In the rows, zero is written as 128.
Known rows, with every way that one mark hangs from another:
J289(J164): [116  92 153 132 129 136 127 119 122 128 125 122 161  90 127 129 137 124
 137 144 136 123 133  73 128 163 144 121 156 100 142 118 135 143 136 142
 106 157  98  96 191]
J416(J301(J638) J722(J351(J193))): [ 96 153 159 128 119 199  92  75 176  87 116 127 129 118 108  53 151 137
 141 146 129 138 143 134 101 103 141 210 167 159  85 110 106 126 151 127
 161 170 114 160  74]
J193(J806(J824)): [103  82 149 153 132 118 119 144 159  94 110 119 134 122 135 102 158 134
 127 149 131 145 164  53 160 126 150 117 171  99 141 119  97 116 115 116
 123 158 140  96 188]
J806(J193 J824): [100 101 123 127 111 110  95 123 165  96  95  92 175  80 120  81 116 102
 129 134 146 133 164  84 150  75  89 113 131 118 118 122 152 105 124 100
 109 142 133 141 187]
J70(J751): [134 131 139 148 148  65 141 108 166 117 123 131 109 115 145 158 121 108
 106 147 145 144 157 103 156 138 183 143 134 101 140 114 139 132 111 121
  97 141 113 117 141]
J751(J70(J39(J289(J164)))): [149 147 132 125  97 131 127 152 101  82  78 140 127 185 134 126 110 141
 146 137  90 162 108  94 146 189 150 112 121 129 142 130 135 107 113 115
 103 131 133 130 134]
J638(J2(J555(J690 J887)) J301(J416(J722))): [146  98 151 113 145 191 100  49 203 144 149 137 131  96 121 146 113 118
 123 124 114 109 204 135 130  74 103 145 126 107  75 165 102 105 162 155
 158 180 126 104 109]
J824(J806): [125  81 133 138 133 120 110 147 126  75 127 121 102 110 151 106 150 132
 128 136 158 127 135  90 183 106 189 145 158 112 142 106 101 148 150 137
 106 172 122 118 164]
J184(J555(J2 J690 J887(J289(J164)))): [171 133  84 152 139 165 188 162  87 179 169 111 178  53 146 173 163 141
  81 111 120 100 126  98  78 122 105 161 132 120 131 141 107 146 165 160
  88 127 140 121 183]
J555(J2 J690(J444(J722(J351))) J887): [136  50  82 133 158 163 189 157  77 152 223 109 186  93  80 159 187 124
  79 113  75  65  99 189  46  98  80 187 120 169 166  99 106 148 121 135
 115  92 108 134 135]
J301(J416 J638(J2(J555(J690 J887)))): [157 128 134 139 145 124  78 100 152 137 167 140 144 169 168 144 121 140
 120 100 129 105 192 100 108 181 124 151 134 101  61 164 123  99 171 144
 172 132 120  84  71]
J184(J555(J690)): [172 142 146 145 145 136 158 144  97 156 147 113 150  67 178 129 144 136
 101 111 153 115 141  93 128 120 132 143 169 128 120 126  97 113 161 152
 107 168 139 114 159]
J2(J555(J690)): [184 129 165 140 133 138 128 117 103 166 145 124 148  90 132 130 122 133
  99 108  98 105 142 119 144 111 145 104 171 129 122 132 107  97 179 142
 121 194 113 104 147]
J70(J39 J301): [139 174 130 124 101  88 112 110 179 126 118 148  93 123 115 141  90 100
 135 100 143 122 112 148 159 100 112  72 110 150 157 158 159 110  98 127
 169  99 127 142 113]
J751(J70(J39(J289(J164)) J301(J416))): [159 157 126 123  82 123 102 120 128 101  66 153 117 200 154 146  78 141
 152 123 113 154 128 103 140 180 139  89 106 135 145 146 157 102 105 120
 144 118 139 146  88]
J289(J39(J70)): [122 178 127 127 137 134 134 164 115 105 143 107 124 140 114 126 118 142
 112 147 135 129 103 128 125 146 156 108  92 136 141 113 127 129 115 102
 115  95 104 114 157]
J638(J2(J555)): [126  96 142 131 157 115 121  99 134 137 162 126 124  87 119 123 114 137
 116 143 118 145 162 113 175 125 156 127 141  87 100 149 111  99 167 140
 113 171 126  90 173]
J722(J351(J193) J416(J301(J638(J2)))): [ 18 174 133 163 175 104  80 110 141  76  90 123  94 102  86  70 136 134
 173 131 179 185 143 131 100 133 151 167 147 132 103 108 105 192 109 117
 158 140 137 150 104]
J70(J39(J289(J164)) J301(J416)): [150 199 108 120 104  98  90 117 157 141  89 161 112 165 137 149  63 101
 143  91 184 135 139 123 152 140  92  54  77 131 143 161 188 110 115 130
 162  88 142 126 112]
J722(J351 J416(J301)): [ 55 133 129 162 169 124 104 126 119  66  63 106 103 119  76  85 125 145
 152 147 159 165 147 134 112 126 150 142 146 121 134  78 113 216 118 110
 155 143 135 147 143]
J39(J70(J301(J638))): [123 172  97 135  97 118 135 143 116 120 121 116  97 117 132 141 121 119
 141 126  90 113 110 140 119 175 157 121 106 148 118 126 147 120 117 139
 142 112 100 117  50]
J2(J555(J690(J444(J722)) J887)): [181  90 130 123 119 167 149 129  95 173 190 131 155 103 113 131 137 135
  89  94  93  78 127 159 111  75 109 122 173 145 135 132 101 105 163 125
 118 171 102 127 117]
J289(J39(J70(J301(J416) J751)) J164): [113 185 127 127 130 131 128 111 156 130 116 120 130 130 134 156 100 123
  92 146 160 129 137  89 105 175 156  65  76 139 158 136 164 133  91 128
 137  92  76 111 174]
J690(J444 J555(J2 J887(J289))): [174  74  81  96 126 175 198 153  70 167 192 132 146 147  57 157 125 132
  96 104 126 101 118 180  89  86  89 174 117  84 132 139  96 155 154 110
  94 114 148 163 133]
J751(J70(J39(J289) J301(J416(J722(J351))))): [159 154 119 127  91 130  94 113 128  80  57 148 120 219 150 128  88 140
 147 126 108 164 121 124 146 163 132 109 100 143 143 131 140 108 106 112
 158 123 147 164  75]
J887(J289): [140 129 121 123 114 123 136 163 130 133 108 137 140 143 120 145 114 145
 162 146 127 141  86 116 156 118 118 163 140  68 133 138 118 161 142 114
  84 131 165 115 150]
J722(J351(J193)): [ 74 133 139 159 175 102 100 114 106 100 132 113 133  93 107  88 141 119
 159 138 154 161 109 143 136 124 153 148 158 121 145  98  86 162 113 115
 117 156 127 149 124]
J416(J301 J722): [141 114 164 110  98 208 119  90 177 106 110 128 136 107 113  74 137 145
 129 161 125 122 159 120 120  77 138 197 162 136 102 105 125 117 162 121
 138 181 120 145 127]
J289(J39 J164): [114 133 162 121 141 150 120 127 146 122 136 117 166 120 115 136 118 137
 106 146 166 127 118  78 120 151 140  92 120 115 158 127 142 140 119 122
 113 108  90 100 231]
J690(J444(J722(J351)) J555(J2)): [133  44 126  89 155 141 183 122  47 151 187 121 134 161  86  87 156 127
 109 114 134 123 104 196 116  81 113 151 145 126 124 123  88 140 156 119
 130 127 138 179 144]
J301(J638(J2)): [109 112 139 132 143 104 109 126 158 107 157 128 125 131 138 135 136 128
 133 131 118 127 141 106 141 180 147 171 136 102  81 148 129 109 146 145
 129 117 116  80 104]
J39(J289(J164)): [125 129 112 129 129 128 133 164  86 133 103 127 158 119 121 142 109 122
 143 136 154 147 123  96 154 170 130 122 114  93 133 105 158 131 153 133
  61 129 135  88 171]
J806(J824): [125  92 152 144 130  90 112 135 161 120 105 105 166 121 113 120 142 134
 125 134 113 149 159  91 148 113 113 112 144  98 135 112 127 118 125 116
 121 148 124 137 172]
J722(J351 J416(J301(J638(J2)))): [ 44 136 126 162 174 123  95 122 135  61  74 110  97 129  82  90 131 145
 148 142 152 164 152 131 108 151 148 156 136 121 109  94 117 204 119 123
 167 129 132 131 125]
J416(J301(J638(J2))): [112 133 149 126 125 165 125 109 179 117 149 122 100  96 109 110 118 148
 131 148 119 109 174 126 115 138 162 171 159 118  77 137 138 114 154 140
 138 135 113 110  96]
J690(J444(J722(J351 J416)) J555(J887)): [115  39 111  96 139 156 165 136  56 131 169 128 127 170  85  88 154 130
 127  97 154 122 106 200  96  62  73 147 156 130 129 112  83 169 122  94
 142 131 137 192 114]
J887(J289(J164)): [127 121 129 121 111 140 137 151 131 139  99 137 158 127 122 147 120 140
 159 149 130 137  88  89 141 137 113 147 143  67 139 143 127 168 141 129
  83 138 147 105 188]
J444(J690(J555(J2)) J722): [104  58 178 107 134 104 138 146  73 191 173 119 122 110 186  67 210 155
 154 140  95 121  78 159 140  88 112  86 181 173 120 141  97 103 139 146
 143 126 169 162 175]

Rows:
[139  91 153 126 127 145 134 163  94 180 150 120 125 100 153 124 160 155
 147 133 103 109 107 139 127 106  95  97 163 126 138 136  87 132 120 135
 119 133 173 143 155] : J444(J690(J555(J887(J289))))
[148  52  86 125 143 161 191 159  84 163 227 117 185  88  89 167 182 124
  79 109  77  59 104 181  48  95  79 191 122 164 159 108 114 136 126 134
 110  94 109 127 134] : J555(J2 J690(J444(J722)) J887)
[143  71 161 105 142 140 159 144 105 148 170 132 158 122 131 117 147 125
 119 116 121  89  98 155 115  95  92 166 168 153 150 107 104 113 121 130
 116 145 122 111 128] : J555(J690(J444(J722)))
[109  91 162 106 151 156  93  55 218 109 124 138 115 120 128 129 111 117
 161 149 147 138 191 121 155  99 123 170 119  84  78 152 113 123 141 146
 149 156 139 101 116] : J638(J2 J301(J416(J722)))
[134 158 131 147 114  56 122  78 215 132 115 144  85 125 155 192  96  98
 105 117 141 128 154 125 148 146 174 124 121 129 130 147 177 114  99 144
 146  99 101 132  56] : J70(J301(J638) J751)
[174 139 113 135 108 158 126 139 121 158 155 129 143 121 102 151 110 150
 104 113 107 116 124 134 134  91 132 106 144  96 127 150 113 130 175 108
 105 149 119 130 146] : J2(J555(J887(J289(J39))))
[142 244  97 134 108  43 116 111 209 126  92 167  61 167 142 185  70  74
 101  91 157 147 135 141 170 148 131  75  65 154 133 167 206  92  90 135
 148  57 128 130  66] : J70(J39(J289) J301(J638) J751)
[136  83 146 134 139 135 142 158  83 182 168 111 131  83 143 127 176 149
 127 134  93 104 121 140 115 119 115  99 148 139 138 130  94 127 132 144
 123 125 160 142 165] : J444(J690(J555(J2 J887)))
[131 113 164 119 133 163  89  73 189 100 100 130 123 145 124 120 116 116
 164 134 144 123 169 130 140  96 131 154 141 102 105 122 111 155 141 130
 158 159 130 133  90] : J638(J301(J416(J722(J351))))
[139  44 103  86 125 178 180 143  61 150 183 131 136 175  85 101 144 135
 127 107 136 111  84 210 105  49  63 151 158 113 130 129  78 160 131  97
 120 125 148 194 115] : J690(J444(J722(J351)) J555(J887(J289)))
[  7 166 134 168 175 114  81 112 145  63  86 128  82 103  93  59 146 135
 172 140 185 188 150 110 106 136 165 165 159 133 107 112  90 190 102 116
 161 146 146 133 117] : J722(J351(J193(J806)) J416(J301(J638(J2))))
[125 206  63 143 132  93 164 186  77 119  94 119  96 132 130 150 110 107
 125 148 120 159 125 131 151 187 166 125  63 121 122  93 162 118 122 123
  55 114 130 100 100] : J39(J70(J751) J289)
[141 198 102 122 100  90 113 138 153 132  99 152  94 138 114 150  72  97
 138  97 156 137 105 156 171 112 100  68  82 144 151 150 180 103 110 125
 138  82 147 134 106] : J70(J39(J289) J301)
[127 210  57 140 114  88 160 162 100 135  84 126  83 122 132 171  86  99
 123 138 124 154 124 148 154 172 159 102  53 134 133 107 183 113 108 130
  75  98 129 118  68] : J39(J70(J301 J751) J289)
[163 105  74 152 136 163 180 176  98 167 177 111 191  77  93 207 164 130
  96 124  62  80  99 149  57 117  79 187 103 125 152 124 120 161 135 142
  90  96 142 114 161] : J555(J2 J690 J887(J289))
[168 141 145 120  78 126  94  97 154  84  74 153 117 208 159 126  97 143
 147 125 102 149 130 106 138 155 141 116 120 146 140 145 137  99 102 112
 174 134 132 163  78] : J751(J70(J39 J301(J416(J722))))
[134 194 122 125 128 121 120 118 165 112 119 123 114 159 137 144 100 128
  95 142 155 138 129 125 126 135 154 106  69 146 141 126 147 119 100 105
 145  91 103 135 127] : J289(J39(J70(J301(J416(J722)) J751)))
[161  88  91 159 149 154 173 157  93 156 198 100 189  55  97 195 175 119
  80 120  67  69 130 144  51 129 103 176 111 149 151 104 123 145 134 148
 105 104 114 112 154] : J555(J2 J690 J887)
[158 103 146 133  87 125 106 104 133 100  87 137 126 179 163 148  94 157
 154 138 101 142 140 108 132 169 171 131 142 118 138 128 133 116 112 117
 147 145 131 153  65] : J751(J70(J301(J416)))
[106 169 127 122 120 156 132 131 133 127 125 112 141 109 114 142 111 129
 106 147 141 123 106  98 107 165 144  67  88 144 162 131 156 133 101 130
 129  94  78 108 185] : J289(J39(J70(J301)) J164)
[124 221  61 138 110 102 136 142 113 141  76 135 104 149 157 174  90 100
 125 126 136 143 147 109 123 223 152  92  52 132 114 127 196 114 117 149
 106  92 109  98  61] : J39(J70(J301(J416 J638) J751) J289(J164))
[146 129 146 137 136 134  60  95 153  84 110 137 160 221 174 102 144 136
 143 114 147 126 160  93 114 181 126 186 134 112  76 125 117 133 162 127
 188 135 124 116  60] : J301(J416(J722(J351)) J638)
[104  96 156 115 160 136 100  70 208 118 138 134 102 109 122 144  99 118
 164 146 149 130 198 128 154 112 135 149 124  74  84 156 117 131 134 145
 143 145 138  97 115] : J638(J2 J301(J416))
[ 52  74 180 119 132  68 100 165 108 147 121 133 111 129 191  55 203 162
 190 140 128 145  67 134 146  97 109  99 185 173 137 124 111 138 105 126
 151 121 165 139 163] : J444(J690 J722(J416))
[187 113 133 147 123 163 135 127 100 167 169 119 157  77 117 151 134 134
  88 102  85  85 145 134 113  98 124 110 165 134 129 130 106 110 168 134
 119 178 106 117 130] : J2(J555(J690 J887))
[119  76 153 117 160 129 149 145  97 127 147 127 153 130 119 108 153 126
 124 116 132 107  92 157 110  99  88 163 160 155 154  96  99 142 110 126
 129 143 128 120 135] : J555(J690(J444(J722(J351 J416))))
[107  46 172 107 118 128 132 151  79 186 178 121 123 110 188  71 206 155
 162 131  98 109  80 168 128  71  87  83 195 177 122 137  91 109 121 133
 147 130 162 171 149] : J444(J690(J555(J887)) J722)
[161 134 154 124 116 130  62 100 164 100 120 147 157 219 184 111 142 138
 145 109 150 119 164  81 115 176 127 191 137 108  66 136 129 114 169 127
 177 137 125 105  60] : J301(J416(J722) J638)
[132  70 155 113 155 141 157 141  96 137 166 125 159 124 123 110 151 124
 116 120 120  94  92 163 113  99  92 162 166 158 156  99  98 127 116 130
 122 144 120 119 130] : J555(J690(J444(J722(J351))))
[107  57 194 101 127 111 127 144  81 183 161 123 116 117 198  56 200 155
 169 138 107 123  78 157 150  79 103  79 199 172 120 140  93 100 128 138
 149 141 168 163 160] : J444(J690(J555) J722)
[114 178  73 130 120 143 155 194  44 125  93 114 134 116 119 132 120 117
 145 147 115 145 108 109 131 207 140 107  79 120 125  99 159 128 140 137
  58 125 117  83 136] : J39(J70 J289(J164))
[134 178  99 138 112  97 133 103 146 121 100 130  94 135 158 146 114 110
 122 142 122 134 151 125 125 156 165 123  85 140 129 119 152 121 102 130
 146 130 104 132  64] : J39(J70(J301(J416(J722)) J751))
[132 181 106 116 108 136 139 171 138 130 107 129 124 157 111 155  94 149
 140 146 130 140  67 135 139 118 116 124  93  98 144 146 132 155 118 106
 100  90 150 124 147] : J887(J289(J39(J70(J301))))
[139 200 125 137 117  43 125  81 222 124 105 158  64 125 135 170  83  79
 100 109 157 140 143 139 167 106 142  68  92 151 165 162 177 109  72 128
 161  93 117 149 111] : J70(J39 J301 J751)
[158 234 100 135 121  40 103  94 201 137  85 171  74 178 154 177  53  83
 111  97 194 153 167 135 170 128 125  63  56 133 146 159 199 101  90 123
 153  78 144 140  85] : J70(J39(J289) J301(J416) J751)
[148  51 132  78 136 137 186 129  58 166 196 132 134 157  97  97 151 129
 111 109 135 116 110 181 119  79 115 157 146 122 117 136 101 120 164 118
 121 129 139 171 142] : J690(J444(J722) J555(J2))
[134 183 117 123 125 110 122 162 118 117 106 144 125 143 112 122 109 104
 137 114 153 143 110 111 160 151 105  87  98 126 142 136 157 115 128 124
 104 108 137 100 177] : J70(J39(J289(J164)))
[149 153 125 122  79 125 121 131 125  98  70 147 114 174 137 147  86 135
 145 129  96 156 107 114 147 172 144  90 110 142 155 140 155 101  99 123
 127 119 132 146 104] : J751(J70(J39(J289(J164)) J301))
[114 215  52 139 118  85 153 156 118 129  93 129  78 132 138 175  92  99
 120 134 117 156 129 144 150 196 158 114  46 135 108 124 186 101 112 144
  89  85 126 102  48] : J39(J70(J301(J638(J2)) J751) J289)
[103  50 151 106 118 134 148 156  73 202 177 121 141 105 176  89 215 157
 154 139  86 111  68 157 112  84  83  88 175 166 129 151 100 123 132 144
 136 114 166 165 184] : J444(J690(J555(J2 J887(J289(J164)))) J722)
[105 192 125 127 123 134 136 118 161 126 120 119 126 123 127 160 110 118
  88 142 142 127 120  93 103 182 161  72  81 150 151 140 167 127  91 135
 133  82  68 107 164] : J289(J39(J70(J301(J638) J751)) J164)
[118 109 154 127 128 211 114  82 159  84 100 112 136 111  97  61 144 144
 125 169 122 132 152 138 118  83 138 190 159 141 114  86 106 144 152 123
 153 179 118 156 129] : J416(J301 J722(J351))
